Each row was made from one path, in order. Every step used is in the known rows, and no mark comes twice. Write each row's path.
(in the rows, 128 means zero)
Known rows
voban-dige-bapi-madilan-kovop: [101 162 184 130 142 177 112 131 140 131  83 166  78 100 153 138 119 126
 119 146 201 120 153 105  94  92 105 169 171]
liso-monon-kovop-madilan: [127 149 111 129 149 185  96 133 172 140 156 160  93 106  88 126 124 125
 141 151 195  98 184  67 110 102 121 139 181]
monon-kovop-madilan-sesodab-dodod: [126 156 124 134 119 182 106 128 153 141 123 200  81  94 101 145 175 115
 114 140 164 109 150  66  75  64 101 122 159]
dodod-loraf-dige: [119 118 151 130 122 142 110 133 166 123 120 132  73 100 118 136  94 130
 131 117 154 104 171  77 114  59 142 114 182]
madilan-sesodab-dodod-loraf: [126 137 137 132 113 151 121 138 160 117  98 157  60  97 107 134 139 120
 121 144 134 101 159  74  82  52 132 118 163]
dige-bapi-madilan-sesodab-dodod-loraf: [119 149 159 124 111 139 131 138 142 129  58 174  58  93 135 118 132 111
  96 168 157  89 147  90  87  77 113 153 148]
loraf-dige-kovop: [140 129 164 132 100 134 116 132 144 112 127 149  95  95 126 138 101 161
 119 110 175 125 140  81 144  57 136 137 171]
loraf-dige-bapi-madilan-sesodab: [115 142 183 132 122 152 116 122 141 116  84 165  67 104 149 138 128  99
 110 141 165 107 140  91 123  88  87 151 164]
liso-monon-kovop: [114 167 110 121 151 176 103 133 175 126 159 133  93 114  90 125 108 125
 154 163 187 101 181  76 112  96 132 146 185]
madilan-kovop: [111 164 137 131 129 176 107 129 159 107 147 152  93 113 123 144 119 129
 140 138 162 111 181  93 112  78 116 126 166]
loraf-dige-kovop-monon-liso: [157 146 150  92  81 143 123 117 133 123 132 181 107  81 129 136 117 176
 121  95 179 125 109 103 116  78 141 116 159]
dige-bapi-madilan-sesodab-dodod: [124 161 162 123 102 151 130 133 141 118  71 181  76  95 145 126 139 119
 102 160 155 106 123  92  98  94  87 160 145]
nono-bapi-madilan-sesodab-dodod-loraf: [115 124 175 130  96 135 131 146 133 140  73 153  35 122 108 131 151 123
 133 170 151 104 147  84  74  63 135  90 161]
sesodab-madilan-kovop-dige-loraf: [105 152 155 138 101 193 111 115 124 129 101 188  73  98 151 137 117 134
 111 139 179 120 165  81 117  43 120 105 186]
sesodab-dodod-loraf: [130 135 131 121 100 139 120 144 163 123 108 149  79  93 113 123 104 151
 121 139 145 104 152  79  90  63 143 124 162]
sesodab-madilan: [147 148 151 130  96 160 103 133 141 114 124 170 103 100 114 119  87 153
 127 130 163 107 145  84 117  94 102 122 158]
sesodab-dodod-loraf-dige: [118 127 147 119  94 137 126 135 167 125  96 142  64  97 122 130 111 147
 112 125 142 118 146  67  97  43 147 109 174]
liso-monon-kovop-madilan-sesodab-dodod: [124 160 114 126 139 194 114 128 171 136 123 178  66 107  85 133 174 111
 120 166 172 105 163  55  84  72 113 127 173]
kovop-dige-bapi: [139 136 144 129 135 166 107 126 150 128 123 159  88  81 160 138  91 130
 126 105 175 118 121  98  94  84 116 170 171]
dodod-loraf-dige-bapi-madilan-kovop: [ 89 158 171 125 130 153 125 126 145 128  80 153  60 110 150 121 109 111
 100 158 186  94 184  92 113  64 123 136 168]
dodod-sesodab: [156 132 125 142 126 147  97 125 144 118 148 139  86  93 114 159 116 138
 144 122 163 100 169  67 109  84 126 153 158]
monon-liso: [143 146 125 107 121 156  86 122 150 110 136 164 119  94 109 145  97 134
 157 110 151 109 149 115 106 107 123 129 158]
liso-monon: [129 141 128 125 136 165 107 137 178 107 145 127  92 109 104 126  95 134
 151 146 163 108 168  80 130 105 128 145 180]
nono-bapi-madilan: [125 126 179 130  99 139 112 145 133 136 115 146  79 123 123 131 106 143
 155 148 172 117 142  99 112 109 118 112 163]
dodod-loraf: [130 123 134 133 125 141 103 140 161 122 130 139  90  96 109 131  88 133
 139 128 156  91 179  85 106  79 141 132 171]
monon-kovop-dige: [117 145 135 135 133 180  99 119 147 146 147 156  78  99 126 148 113 125
 150 124 198 110 155  90  83  63 125 143 186]
madilan-bapi: [127 153 140 115 117 182 103 132 160 117 149 157 101 101 124 134  90 117
 141 123 154 118 156  94 107 102 120 156 169]
loraf-dige: [123 128 155 129 111 153 107 127 163 113 132 141  90 104 128 145 101 134
 136 108 153 123 148  80 125  74 120 123 179]
bapi-madilan-sesodab-dodod: [119 143 173 131  88 156 126 132 140 118  87 172  62 113 121 135 146 125
 125 159 156 109 142  88 103  85  92 133 155]

Write each row's path
[121 175 148 131 108 184 107 129 138 110 126 173  91 115 120 124 111 141
 121 146 169 109 170  85 110  78 102 109 158]
sesodab-madilan-kovop
[124 160 123 123 131 202  92 127 155 150 159 191 105  99 108 135 116 105
 128 129 186 109 171  84  87  98 112 152 170]
monon-kovop-madilan-bapi
[110 128 178 133 132 142 120 125 142 126  70 157  51 102 138 128 121  91
 106 144 167  90 164  85 112  71 112 144 169]
dodod-loraf-dige-bapi-madilan-sesodab
[113 130 172 123 119 131 120 133 147 133  78 150  70  95 146 118  85 124
 105 141 179  93 158  91 119  84 124 152 168]
dodod-loraf-dige-bapi-madilan
[125 151 164 134 129 154 113 129 138 116  93 171  82 101 140 133 124 100
 121 151 167  93 149 100 116 111  85 168 154]
dige-bapi-madilan-sesodab
[ 93 168 175 122 123 164 123 123 143 117  93 159  75 112 162 131 118 117
 104 152 185 111 160  97 123  81  99 142 163]
loraf-dige-bapi-madilan-kovop
[104 178 176 109 101 171 146 121 142 132 109 180  74 105 172 124 130 138
  93 145 192 117 136  93 107  93  97 134 161]
loraf-dige-bapi-madilan-kovop-monon
[102 137 129 133 126 175 101 121 144 153 133 168  91  87 137 152 113 124
 135 129 189 115 161  84 110  53 141 138 202]
monon-kovop-dige-loraf
[120 162 112 114 148 213  97 129 174 143 161 171  89 109  94 123 117 103
 135 153 192 106 184  72  96 105 126 156 183]
liso-monon-kovop-madilan-bapi
[144 123 160 116  88 130 142 135 141 135 128 157  77  84 126 122 110 175
 105 112 180 111 141  76 117  52 161 120 175]
dodod-loraf-dige-kovop-monon
[112 139 169 113  91 128 136 139 149 137  53 160  61  92 152 111 103 140
  88 150 168 104 133  84 100  66 127 142 160]
sesodab-dodod-loraf-dige-bapi-madilan
[124 135 142 121 136 138 112 135 168 123 104 142  85  84 141 127  86 124
 105 117 158 103 150  82 109  69 140 144 171]
dodod-loraf-dige-bapi
[110 147 154 138 130 189 107 117 146 121 140 152  65 111 143 151 125 125
 145 125 179 121 167  96  90  56 120 126 182]
madilan-kovop-dige
[167 152 134  95  87 145 118 125 129 121 145 188 123  76 116 132 111 180
 131 107 179 115 117 115 111 100 139 132 148]
dige-kovop-monon-liso
[133 128 156 122  82 122 136 141 148 126  91 149  70  87 119 122 113 174
  97 126 165 120 138  70 116  23 162 122 166]
sesodab-dodod-loraf-dige-kovop
[106 162 144 120 148 182 115 121 146 152 110 151  61 106 138 118 105 113
 131 171 229  95 154  92  99  98 117 181 187]
liso-monon-kovop-dige-bapi-madilan
[112 170 184 114 123 182 135 131 134 143  98 182  78  93 164 129 131 146
 108 139 207 127 129 104  78 103 104 161 167]
voban-dige-bapi-madilan-kovop-monon
[130 148 143 128 104 159 118 133 159 108 113 164  78 101 116 142 148 126
 127 135 132 119 135  77  95  69 108 127 159]
madilan-sesodab-dodod
[128 147 140 148 108 189 107 102 108 137 104 176  55  92 145 158 133 133
 109 141 188 107 177  58 106  29 132 119 180]
dodod-sesodab-madilan-kovop-dige-loraf
[116 168 116 116 168 189 108 121 166 143 137 144  76  92 132 126 103 115
 132 145 205 104 149  85  87  81 132 177 191]
liso-monon-kovop-dige-bapi
[140 164 149 118  92 189 103 131 142 121 128 179  99 103 119 116  80 131
 123 134 162 115 143  88 106 100 105 140 162]
sesodab-madilan-bapi
[102 152 177 130 111 162 117 137 129 132 118 148  68 138 127 136 130 132
 151 165 180 117 167 101 103  90 118  99 163]
nono-bapi-madilan-kovop
[113 152 180 120  95 152 136 124 145 118  59 176  60  98 153 130 144 116
  92 148 155 118 114  82 105  70  89 145 156]
loraf-dige-bapi-madilan-sesodab-dodod
[123 148 117 136 165 197  94 125 167 131 149 166  75 112  82 140 157  92
 139 157 183  94 190  63 101  89 110 134 182]
liso-monon-kovop-madilan-sesodab
[139 115 159 126 107 162 113 133 143 140 115 178  75  87 117 125 101 134
  98 109 182 116 166  74 117  51 151 140 174]
dodod-loraf-dige-kovop-madilan-bapi
[122 172 139 117 108 182 130 128 154 120 162 168  91 106 137 136 134 147
 128 132 168 116 158  90  95  91 116 117 165]
madilan-kovop-monon
[115 128 154 128 108 150 123 129 164 117  88 148  46 101 117 142 144 117
 113 130 133 114 148  62  89  31 135 103 174]
madilan-sesodab-dodod-loraf-dige
[155 135 146 130 105 175 106 137 137 130 139 193 107  87 120 128 105 143
 110 115 180 120 152  87 124  91 126 162 158]
dige-kovop-madilan-bapi
[126 130 174 132 117 160 114 124 129 136  96 167  73  91 167 128  91 128
 123 131 197 107 130 107 104 101 101 174 169]
kovop-dige-bapi-madilan
[110 158 157 129 130 171 109 121 128 156 108 173  76  96 154 129 105 118
 125 147 221  99 143 105  87  88 104 178 171]
monon-kovop-dige-bapi-madilan
[129 109 155 137 108 158 116 129 160 132  85 177  45  94 114 140 159 116
  99 119 140 111 152  54  86  38 123  97 172]
kovop-madilan-sesodab-dodod-loraf-dige
[116 114 156 137 126 159  99 140 155 132 104 158 107  76 132 154 102 140
 136 109 162 135 150  83 124  75 138 146 198]
voban-dige-loraf
[120 144 186 128 118 163 126 135 140 130  50 181  62  85 147 137 143 124
 106 141 170 128 105  90  77  82  96 172 162]
voban-dige-bapi-madilan-sesodab-dodod
[147 108 157 132  81 132 128 140 144 136  85 178  70  79 117 123 126 171
  83 114 171 119 142  60 112  31 152 114 163]
sesodab-dodod-loraf-dige-kovop-madilan
[156 128 171 124 100 154 130 141 137 139 130 170  97  74 129 136 117 189
 124  97 196 139 109  89  99  79 142 154 174]
voban-dige-kovop-monon
[104 178 159 125 128 165 119 130 140 117 106 170  92 110 149 126 112 121
 114 163 187 101 169 108 117 103  97 161 153]
dige-bapi-madilan-kovop
[115 131 166 134  96 144 128 137 141 127  72 164  46 108 112 126 139 116
 120 170 155  92 167  84  90  67 117 123 160]
bapi-madilan-sesodab-dodod-loraf
[125 132 179 140 130 171 112 117 125 131  87 173  54  96 160 138 126  97
 124 136 183 103 134 104  97  90  90 170 169]
kovop-dige-bapi-madilan-sesodab
